Each row comes from the steps of one walk. Every step used is in the known rows, and no mark comes twice. Write the walk behind each row, first mark first.
Known rows
p > t > m > u: [-11 -10  12  11 -22   3  23  19 -14   0   6   1 -14  12   5   2 -13   3
   0  30  14 -39  14   1  -3  15  -8  -5   0  -7 -29]
k > h > p > t > l > j: [-14  -9   7  19 -55 -13  27   0  15 -12  13 -11  -3  -5   2  18  -6 -12
  -4  16  26 -15   8   2  57  23 -10   4  48 -27 -55]
c > t: [ -1   7   4   6  -6  -2   7   6  -5 -10   6  -9 -16  -5  26  -5   7   7
  -1   6   5   9   4  15  14  11 -10 -10   5 -15  -3]
t > l: [ -8  -6   5  12  -1   0  19  -8   6   2  11  -4  15  -5  -6   3   3   8
   5  -1  -1  -7  12   0  20  10 -14   3   0   3  -2]
u > c > t > v: [-17  28   9   5   6   8 -10  -2  12  -2  22 -13   3 -10  19  10  11  18
   4   5   5  11  11  12   8  10  -5  -2   6 -29 -13]
g > p > h > l > u > c > t > v: [ -7  -3  -1 -13  20 -12   1   5  14  24  54 -30  -5  16  -4  -3  13  31
  -5  12  32  -7  33  32  18  25 -15  -2  18 -28 -32]
h > l: [ -6 -16  -2   2   8  -6   9   7  -1  13   4   0  13   7  -1   5   2   1
  -2  -6  14  14  18  -5   4  -7  -3   2  -2   3   6]
c > t > m > u: [ -6  -1  12   6   2   7  23  13 -14  -3  11  -3 -23   0  18  -5  -3   2
   5  26  14 -24  23  17   0  26 -20  -3  -9  -2 -18]
u > c > t: [ -5  20   9  -1  -2  -7  -9   4 -15  -8  20 -16  -7  -7  16  -4  10  10
  -5   5   1   4   5   2  15  -5  -6  -9  10 -27   2]
m > t > v: [ -7   4  -2   4  17  14 -13  -9  37  14   9  -6  -1 -14  18   3   0  12
   2   3   9   7   5  17  22  21  -3   7  -2  -7 -19]
m > u: [  2 -12  -2  -9   9  -2   9  11   2  -2   1   6 -13   4  -6  -4  -6  -8
   2  11  -5 -15  12   5   8  13  -4   7  -7   2 -16]
k > h > p > g: [ -9 -20   4  11 -40   5  11  -1  -9 -13  -3  -6 -28 -12   0  29  -4  -9
   1  12  25  21  -5  -4  44   3   2  16  36 -11 -23]
p > j: [-14  17 -10  -3 -13 -16   2  -3   1   0  -7  -7   2 -10   3   9   2  -5
  -2  -3  11   7   0  -4   5 -14  12   3 -11   5   0]
l > g > p: [-16   8   5 -10 -11 -12 -16 -12   2  -4  15 -17 -12 -15   9 -14  -6  14
   3  13  15 -28   9  25   3  21  -3 -14  19  12 -17]
m > u > c > t > l > h > p: [-14  -6  31   5  11  -9   2   0 -16   8  26  -9 -27 -26   4  -3 -14   9
   0  16 -24 -29  42   3  63  37 -32   3  11 -10 -13]
k > h > p > t > v: [-12 -15  18  23 -39  11   3   2  28  -2   9   3 -18  -9  11  35 -10  -2
   1  15  28   5   1   3  45  25   1  18  35 -26 -40]
l > t: [-11   1  20  -2 -17 -10  -1  -5  14   3  12   5   1 -10  16 -10 -10   5
  10  -2   0 -20  11  -6 -10   9  -9  -9   4  -1 -13]
g > p: [ -3  -4   4  -3   2  -8 -12  -6  -1  12  13  -7 -15  -2   3 -13  -3   9
 -11  11  17 -11   1  19   7  10   3  -2   3   7  -7]
l > t > m: [-16   8  29  12 -18   2  11 -10   2  11  20   2   4 -11  14  -5 -14   7
  15  11  14 -36  17  -8 -28  13 -14 -12   3   8 -13]
j > p: [  1  -7   2 -14   4   0  10   3  -2   1  11  -1 -16  13  -6  -4  -8  -5
 -17   5   7 -21  12  -2 -16   7   2  -9  -6 -11   3]
p > h > l: [ -8 -15  -6  -6  -5  -7  22  10  -4   6  12  -9   5  20  -8   8   5   8
   6  -4  28  10  17   6 -13   3 -21   0   3   3  -1]
c > t > m: [ -8  16  13  16  -8   8  16   1 -15  -1   8 -11 -11  -4  24  -1   1  10
   2  13  19  -9  10  13  -8  13 -16 -13   1  -6  -5]
h > p: [ -7  -3  14   6  -4   7   1   0 -12   6  -9   1  -8 -10  -3   8  -9  -7
   5   6   8   0   0  -4  27   5  -3  14  12   8  -3]
m > u > c > t > v: [-13  13   9  -3  12   6  -3  10  14  -2  25  -9 -14  -6  13   6   5   7
   4  15   3  -5  23  15  18  22 -10   6  -3 -26 -27]
v > t > m > u: [ -6 -16  -5  20 -14  11  20  13   3  -9  17   7 -18   1  -4  -2  -7  -9
  -3  19  -4 -39  12   4  10  22  -1  -4 -12   3 -14]
t > c: [  2  -2   0   0 -13   1  10  10   5   3   9  -5   8  -7   9   3   7  -5
  -2  -4  14   0   5 -15 -24  -3  -8  -1  -3   1 -17]
h > k: [ -5   2  16  -3   2   9   1  -3  -3   4   2  -3  -1  -2   4   6  -6  -1
   4  -3  -7  -7  -5  -5  12  -2   5  -2  10   4 -25]
k > h: [ 12 -16  -5   7  -8  -2   0  -3  14  -9  13   4 -10  -1  -3  11   1 -10
  -6   2  15   6   2  -3   8   7  -1   4  20 -12 -11]
v > t > m: [ -8  -3  -3  27 -25  12  12   2   1  -6  13  -1  -7  -6   0   4  -3  -1
  -4   6   3 -24  -1   0   1  10   5 -12  -6  -1   3]
c > t > l: [-11   4  11  16  -6  -2  25  -3   3  -9  14 -13  -2 -11  19   0   8  16
   4   4   1   1  17  14  31  22 -26  -7   1  -9  -5]
m > u > c > t: [ -3   7   6 -10   9  -7   0  17 -11  -9  21  -8 -18  -1   9  -7   3   2
  -4  16  -2 -11  20   7  22   8 -13  -5   2 -26 -11]

Which walk is each row?
[ -3  -8  10 -23  -5   5  19   0 -13  -4  21 -11 -24  20 -12   6 -12   0
  -6   3   9 -35   4   4 -25  15 -13 -13  11  -9 -28] : j > p > h > k
[-22  -2   0 -17 -15 -15  29  28 -17  10  32 -18   2  33 -17  -4 -10  -7
 -22  31  35 -58  46  -9 -31   2   0 -21   9 -39 -45] : h > l > j > p > t > m > u > c
[ -2  10 -11 -24  -5  -7  10   2   6  -6   8 -12  -8  12  -8 -14  -3 -16
 -15   5  12 -28   8   6 -32  11   5 -14   3 -19 -25] : l > j > p
[ -9 -26   1  -3 -11 -21  -6  -8  17   2  33  -9 -10  -6   3   1  -3   6
  -5   7  44  -9  27  14  21  20  -9  -5  34   1 -20] : k > h > l > g > p
[-25 -18  15  11 -13   1   6 -18  -6  12   0 -21 -27 -35  10   1 -13  18
  -1   8  -9  -4  19   8  78  29 -20   0  16   4 -14] : m > t > l > h > p > g
[-14   2   1 -21  -4  -3  31 -10  13  -1  35 -30  -7  11  -6  -8  -8   3
  -8   6  18 -47  17  21   6  37 -28 -21  18 -18 -62] : m > t > l > j > p > h > k
[ -5  -8   2  13  12  -2   7 -11  15   8  13  -9   6 -12   7  -6   2  15
  -4   3   5  -5  14   9  47  19 -17  -1  -1   1  -5] : m > t > l
[ -8   7  -9 -17 -52 -14  26  25  12 -11  20 -21  -6  13  15  -5  -1 -13
 -23   7  28 -34   9 -10 -49   7   2 -28   9 -38 -57] : l > j > p > t > c
[ 10  -7   8   3  13 -10  24  -2  11   1  17 -13  -5  -3   3  -9  10  15
  -2   4 -16 -18  20  16  46  23 -22  -4   6 -15 -18] : c > t > l > u
[  4  -5  -4  -1  -2  -1   1   8  16   9  16 -13   2 -16  23  -7   6   1
 -10   1  17  -1   4  -7   4   7 -10  -4  -3  -4 -20] : m > t > c
[ 15  11   2 -13  21 -10  -8   6  -6  -1  24 -17  -9   2  -2 -13  12   8
  -7   9 -13 -15  11   1  25  -3  -3 -13  14 -36 -10] : l > u > c > t
[ -7   5   9   1  12   6   3   7 -21   8  22   1   5   8 -19   1  -7   0
   1  26   5 -38  23 -15  -9   1  -6   3  -1  -3 -12] : t > m > u > c
[-11  -8   8   3 -45 -16   6  16   3   5  23 -15 -13  -2  24  -5   1  13
 -16  17  32 -14   0   1  -8   8  -2 -16   9 -11 -38] : g > p > t > c
[  7 -19   9  12 -12   1   2  -2   6  -2   6   8 -16 -11  -5  18  -9 -18
  -1   8  23   6   2  -7  41  11  -2  18  30  -5 -12] : k > h > p
[  6  16  10  -2  16   1   3   0 -21   8  27 -17  -1   5  -3  -8   7  10
  -4  21  -2 -31  18  -3   6   1  -5 -15  12 -26 -10] : l > u > c > t > m
[-21   8  23   7  -8   5  -3 -10  40   9  17   4   7 -18  19   7  -8  11
  20  -3   2 -11  15   4 -13  24  -8   3   2  -3 -28] : l > t > v
[-27 -26  26  -6 -11 -18  25   8  -3  26  46  -5 -13  13   0 -12 -17  18
   8  29  54 -48  48  17 -25  40 -37  -5   4  17 -37] : g > p > h > l > t > m > u
[-14   0  32  -3  18  -5   5  -3  -9   6  36 -15 -22 -18   9  -6 -12  14
   0  11 -39 -37  36   1  51  30 -26 -13  11 -17 -34] : m > u > c > t > l > h > k
[-29  23  17   2 -14 -21  -4 -18  -5 -11  47 -35  -2 -21  17 -13   4  31
   2  17  14 -32  28  23  35  29 -22 -23  27 -12 -15] : u > c > t > l > g > p
[-16 -12  18   5 -22  -6  11  14 -15  12  17  -3 -28  10   6  -8 -15  13
 -10  41  30 -49  14  18   6  24  -3  -8   3   0 -38] : g > p > t > m > u
[-12  27  16  10  -4   7   2  -1 -25   0  25 -16   1  -1  12   0   4  13
   0  16  15 -13  15  -3  -3  -1 -10 -16   8 -18   4] : u > c > t > m
[  4 -18  -7 -24  21 -26  -4   5 -12  25  44 -21   1  27 -34 -11   7  18
 -13  13  25 -24  24   8   8   0  -9  -5  20 -11 -16] : g > p > h > l > u > c
[ -7   8  -7 -18 -35 -14  18  14   8 -12   9 -16 -18  18   6 -12  -7  -8
 -20  11  15 -34   5   7 -22   9   7 -26  15 -37 -39] : l > j > p > t
[  8  -3  -1 -12  25 -16   3  14  -7  14  27 -17   7   8  -3  -7  13  10
 -11   3  -1   0  29  -5  30 -11  -3  -9  12 -33  -5] : h > l > u > c > t
[-28 -20   5  11 -38 -14  -4  -3  43   1  37 -15 -10  -7  20  17  -6  22
  -3  14  53  -7  27  29  27  33  -5  -8  41 -19 -50] : k > h > l > g > p > t > v
